Each row was made from one path, in order. Every step used is in the known rows, and no mark comes twice. Write each row's path.
In the rows, 128 means zero.
Known rows
r > p > w > h > b > c > l > v: [194 130 101 155  97 188 132 104 203 185 110 166 120 129 161  75 146  64
 211 147 158  83 137 190 127 139 115 102 123 144 152 123]
c > l > p: [142 108 133 126 118 136 122 108 126 163 127 158 112 124 142 140 134  85
 180 131 186 113 164 160 125 120 123 123 105 139  73 114]
v > l > p > r > u: [187 132 124 147 128 115 133  83 162 184 127 143 131 119 164 134 144 104
 161 131 176  89 160 191 139  94 106 118  58 121  61 132]
h > l > c: [150 119 122 128 115 147 137 127 133 180 115 168 100 128 148 133 138  97
 158 119 182 119 155 164 108 116  86 122 112 155  47 125]
c > b: [134 117 127 131  95 129 157 118 131 174 126 155 113 109 129 160 134  95
 181 137 198 114 144 151 101  94  94 120 159 166 130 118]
c > y > h: [126 115 139 134 116 120 114 114 133 148 116 159 132  95 129 152 134 176
 190 126 187 125 113 150 107  99  61 114 149 153 100 118]
b > c: [140 117 107 133  93 132 118 126 145 154 109 153 118 113 128 207 146 149
 189 124 193 105 129 168 123 120 107 125 132 149 141 122]
c > w: [138 108 131 140 108 136 131 119 130 164 120 149 115 108 127 134 136 169
 170 131 202 101 139 143 105 118  98 124 153 153 148 125]
p > w > c > l > v: [170 130 110 149 134 156 152 121 156 171 112 156 127 120 154  75 129 132
 215 139 165  86 148 179 115 133 113 115 127 127 128  95]
r > h > b > c > l > v: [134 128 100 130  91 183 134 124 184 165 101 166 100 118 150 104 149 117
 212 146 185 113 148 158 115 125  92 109 115 184 158 124]
p > l > c > b: [143 133 125 137 119 128 160 120 142 186 123 175 110 128 136 112 134  67
 157 149 191  95 149 183  86  89  99 117 102 166 101  99]
l > p > r > h > b > c: [162 123 102 143 108 139 129 124 184 171 116 169 118 134 133 131 137  98
 177 131 183 108 126 200 148 102 110 110 115 154 130 141]
w > h > l > c > b: [144 119 116 119 109 128 175 125 150 198 127 177 109 124 146 137 130  63
 176 126 168  74 128 180 127 104 102 114 184 176  68 135]
h > l: [157 109 114 128  98 158 137 126 145 163 124 161 100 120 140 152 135 105
 170 124 194 110 142 153 120 120  95 119 116 145  82 138]
y > c > w > h > l: [137 103 133 143 129 153 138 132 177 182 130 169 115 104 140 120 127 137
 177 118 179  64  93 169 142 128  94 115 168 164 101 151]
r > c > y: [151 115 123 116 123 114 114 109 130 163 108 161 129  90 134 122 140 155
 188 130 183 107 134 157 135 121  82 120 172 168 121 105]
v > w > h > l > p: [184 106 107 120 137 156 138 111 139 188 143 147 136 145 149 127 134  60
 164 130 174  60 128 197 165 108 122 119 126 137  41 150]
w > c > y > h > b: [129 118 123 131 125 118 117 118 151 157 119 165 110 109 135 116 122 142
 187 136 179 130 114 181 123 111  72  96 196 173 112 126]
l > p > w > h: [190 114 118 142 127 145 141 115 143 171 133 161 147 126 143 130 129 108
 166 113 160  66 120 201 151 102 128 122 137 116  97 134]
h > w > c: [152 122  89 127 119 143 125 114 141 150 117 148  98 132 134 122 130 130
 179 131 173 103 125 186 120 103 108 122 154 146 104 127]
r > p > l > c > b: [171 139 130 130 116 141 142 106 155 201 126 175 115 120 147  89 144  28
 138 150 177 104 149 176  74  93  97 116  79 172  82 106]
p > r > h > l > c: [166 129 110 136 109 146 154 121 176 182 115 184 115 119 146  99 138 123
 155 116 168  85 121 175 123 114  74 116  92 149  47 138]
h > b > c > l > p: [134 111 116 137 100 146 113 120 152 167 114 161  93 142 140 151 135  62
 203 143 196 131 166 182 138 130 129 112 132 155 116 120]
y > h: [136 116 135 136 103 136 119 117 142 151 118 152 116 115 137 161 135 153
 165 115 184 122 127 156 104  97  63 120 115 156  96 130]
v > w: [164 114 115 136 112 152 127 102 122 170 128 135 131 127 137 136 145 121
 160 140 197  94 147 166 118 110  84 124 113 138  94 123]
h > b: [150 111 119 139  91 155 127 112 141 160 128 158  88 127 136 130 136  90
 153 137 202 135 160 161 111 110  85 111 133 157 124 131]
c > l > v > w > h > y: [162 121 106 125 131 158 126  95 141 178 142 152 133 121 150  92 131 106
 199 165 184  45 144 154 133 113  93 122 112 135 114 109]
b > c > w > h: [137 109 106 133 100 120 131 124 159 163 114 156 130 107 124 185 141 193
 196 125 183  47  92 176 143 133 127 121 193 159 179 140]
y > c: [133 114 142 146 126 147 116 122 149 167 123 158 117 101 137 152 137 123
 158 117 190 122 131 161 114 105  74 124 107 154  92 119]
h > w > c > l > p > r > u: [164 132  91 147 141 124 127  87 175 175 121 148 101 127 152  76 133 111
 187 132 155  78 128 214 153 105 134 115 112 127  82 125]
h > w: [148 117 102 136 103 160 122 107 135 147 116 146  96 133 132 124 136 121
 173 133 192 120 142 163 105  91  90 127 121 140 105 125]
y > c > l > v > w: [135 121 138 154 156 173 126 108 147 188 120 136 131 123 153  76 142  93
 199 151 192 109 162 159 107 111  69 123  72 151  80  91]

Which path is each row?
[146 127 130 147 131 134 134 121 141 175 118 169 113 126 133  87 136 140
 147 144 195  82 143 176  90 113 103 121  96 152 117 106]  p > l > c > w
[170 117 108 134 124  97 124 107 173 179 132 176 126 108 129  90 117 177
 176 138 178  28 103 169 162 122  93 120 186 149 171 125]  p > r > c > w > h > y
[163 126 116 140 136 159 136 118 154 161 128 158 115 126 138 106 138 101
 170 151 198  96 152 166  90  88 104 121  33 141 137  98]  p > l > v
[170 116 105 146 106 141 135 118 166 166 112 166 143 129 144 155 134 117
 217 123 159  47 113 209 168 138 148 118 152 118 115 126]  b > c > l > p > w > h
[173 111 103 128 110 144 135  95 137 170 136 144 141 125 138 145 144 127
 158 134 178  45 116 184 145 113  98 120 143 137  95 138]  v > w > h
[149 111  94 133  83 139 126 117 171 158 122 166 103 127 132 181 141 115
 179 131 183  80 114 194 151 124 114 108 176 162 155 144]  w > h > b > c
[144 115 125 153 145 180 134  99 174 192 134 150 115 134 158  49 137  53
 189 158 181  83 148 186 135 116  76 106 117 162  96 114]  y > c > l > v > w > h > b
[179 122 129 129 151  86 126  94 147 178 111 160 145 127 150 100 127  98
 204 148 178  96 157 188 156 111  95 115 124 131  63 100]  v > l > p > r > c > y
[140 133 134 126 107 118 164 107 125 191 111 158 118 132 158 139 136  65
 180 147 187 110 181 166  91 100  81 119 137 168  61 110]  v > l > c > b
[156 125 131 152 148 115 108  90 195 192 148 176 127  84 155 110 127 109
 166 124 158  47 106 189 172 105 106 117  93 132  79 128]  w > h > y > c > l > p > r > u
[211 139 101 129 163 171 121 101 163 194 133 141 142 135 157  54 147  60
 155 165 168  74 140 196 101 105 111 114  41 146  97 106]  r > p > l > v > w > c
[159 129 121 137 122 141 130 115 141 166 122 176 110 129 140 117 141 103
 138 138 186  88 147 187  96 105  98 122  60 145  81 104]  p > l > c
[190 116 122 148 125 171 143 134 143 180 124 160 125 136 149 111 125  76
 178 119 181 116 151 182 131 109 115 121 106 120  68 131]  h > l > p > w
[195 125 131 147 120 153 141 110 134 172 118 149 142 143 162 117 130  84
 181 134 180 106 173 188 125 109 106 123  89 110  59 123]  v > l > p > w
[143 126 141 136 119 126 137 109 124 181 106 152 120 131 155 112 139 141
 169 141 191 101 173 159  93 124  83 123 130 153  73 117]  v > l > c > w
[205 125 124 150  96 174 122 105 155 175 120 156 134 109 150 103 145 106
 151 122 170 112 138 164 101 119  89 121  98 125 103 127]  r > p > w
[133 112 132 131 112 138 125 125 149 157 116 167 118 103 137 142 128 147
 198 127 188 126 112 151 117 110  62 109 145 154  74 131]  c > y > h > l
[143 122 102 150 115 176 128 110 157 182 110 135 108 150 147  97 147  76
 225 171 206 115 177 175 118 126  94 110 113 157 142 103]  h > b > c > l > v > w
[130 127 116 155 118 174 120 114 168 177 104 135 111 155 151  94 142  98
 227 162 197 127 161 176 111 112  64 106 109 168 127 110]  y > h > b > c > l > v > w
[129 111 115 150  92 145 123 130 154 167 109 152  96 126 124 143 137 144
 192 143 212 120 141 166 116 129 105 112 180 172 191 132]  h > b > c > w
[162 127 135 143 161 116 124 129 138 169 116 159 159 111 142 105 117 154
 203 119 158 114 107 202 135 101  99 111 171 134  84 113]  l > p > w > c > y > h
[150 114 133 132 155 149 100 102 146 189 149 162 141 121 151 105 122  70
 177 145 175  57 126 181 163 113  98 123 119 139  54 120]  v > w > h > y > c > l > p
[163 114  86 138  95 155 125 106 163 172 125 146 121 142 135 153 146 102
 180 146 188  62 119 207 158 124 106 108 170 155 137 145]  v > w > h > b > c
[154 111 130 113 128 129 113 108 135 172 114 160 112 126 152 107 135  86
 182 125 172 105 167 167 147 126 113 125 130 163  79 109]  r > c > l > p
[149 113 120 120  98 138 119 104 148 162 108 164 103 114 149 113 141 126
 183 127 178  90 153 156 137 143  90 121 141 165 104 112]  r > c > l
[141 119  89 127 105 148 127 104 151 148 113 156  89 133 141 107 129 120
 199 141 172  89 133 182 125 131 115 117 155 141  96 120]  h > w > c > l
[135 111 136 147 161 160 147 137 175 192 126 159 121 106 146  89 128 124
 196 127 179  80 115 159 123 108  92 118 138 171 118 131]  y > c > w > h > l > v
[133 112 119 129 110 128 114 121 141 162 112 156 117 127 137 183 140 106
 208 131 186 108 151 174 136 130 136 124 120 144 104 113]  b > c > l > p
[130 116 112 130 105 114 114 122 137 154 106 157 134  93 121 198 145 174
 216 135 197 109 115 164 126 125 105 119 161 148 145 109]  b > c > y
[141 114 109 121 103 127 133 111 146 155 120 163 106 112 142 144 133 133
 186 132 173  80 133 171 130 148 118 114 153 147 100 119]  w > c > l
[192 114 101 146  92 172 160 122 172 168 127 173 125 121 146 125 130 119
 178 116 166  52 106 189 150 129 106 113 147 120  97 150]  p > w > h > l
[182 134  97 135 166 156 139 114 151 180 132 141 136 142 146  73 137  97
 176 166 184  64 140 203 112 101 112 116  63 141 119  98]  p > l > v > w > c
[156 127 122 156 121 141 130 123 163 162 113 168 125 113 141  79 117 150
 198 135 171 123 109 200 127 117  69  94 199 148 126 123]  p > w > c > y > h > b
[198 135 115 142 131 173 136 107 169 186 113 156 131 113 165  53 139  92
 196 139 150  99 148 173 102 137 110 113 100 133 108 103]  r > p > w > c > l > v
[146 132 116 131 158 150 168 136 155 207 122 135 131 142 154  80 123  75
 222 151 177 108 136 178 108  83  71 109 155 184  88 121]  y > h > l > v > w > c > b
[158 106 107 130  89 147 135 105 155 159 137 166  98 124 137 141 134  97
 150 131 182  84 128 180 139 113 101 107 163 156 126 147]  w > h > b
[154 117 151 167 140 165 126 121 156 180 119 164 133 118 152  92 126  85
 188 121 175 115 147 183 130 123 100 122  95 124  65 107]  y > c > l > p > w
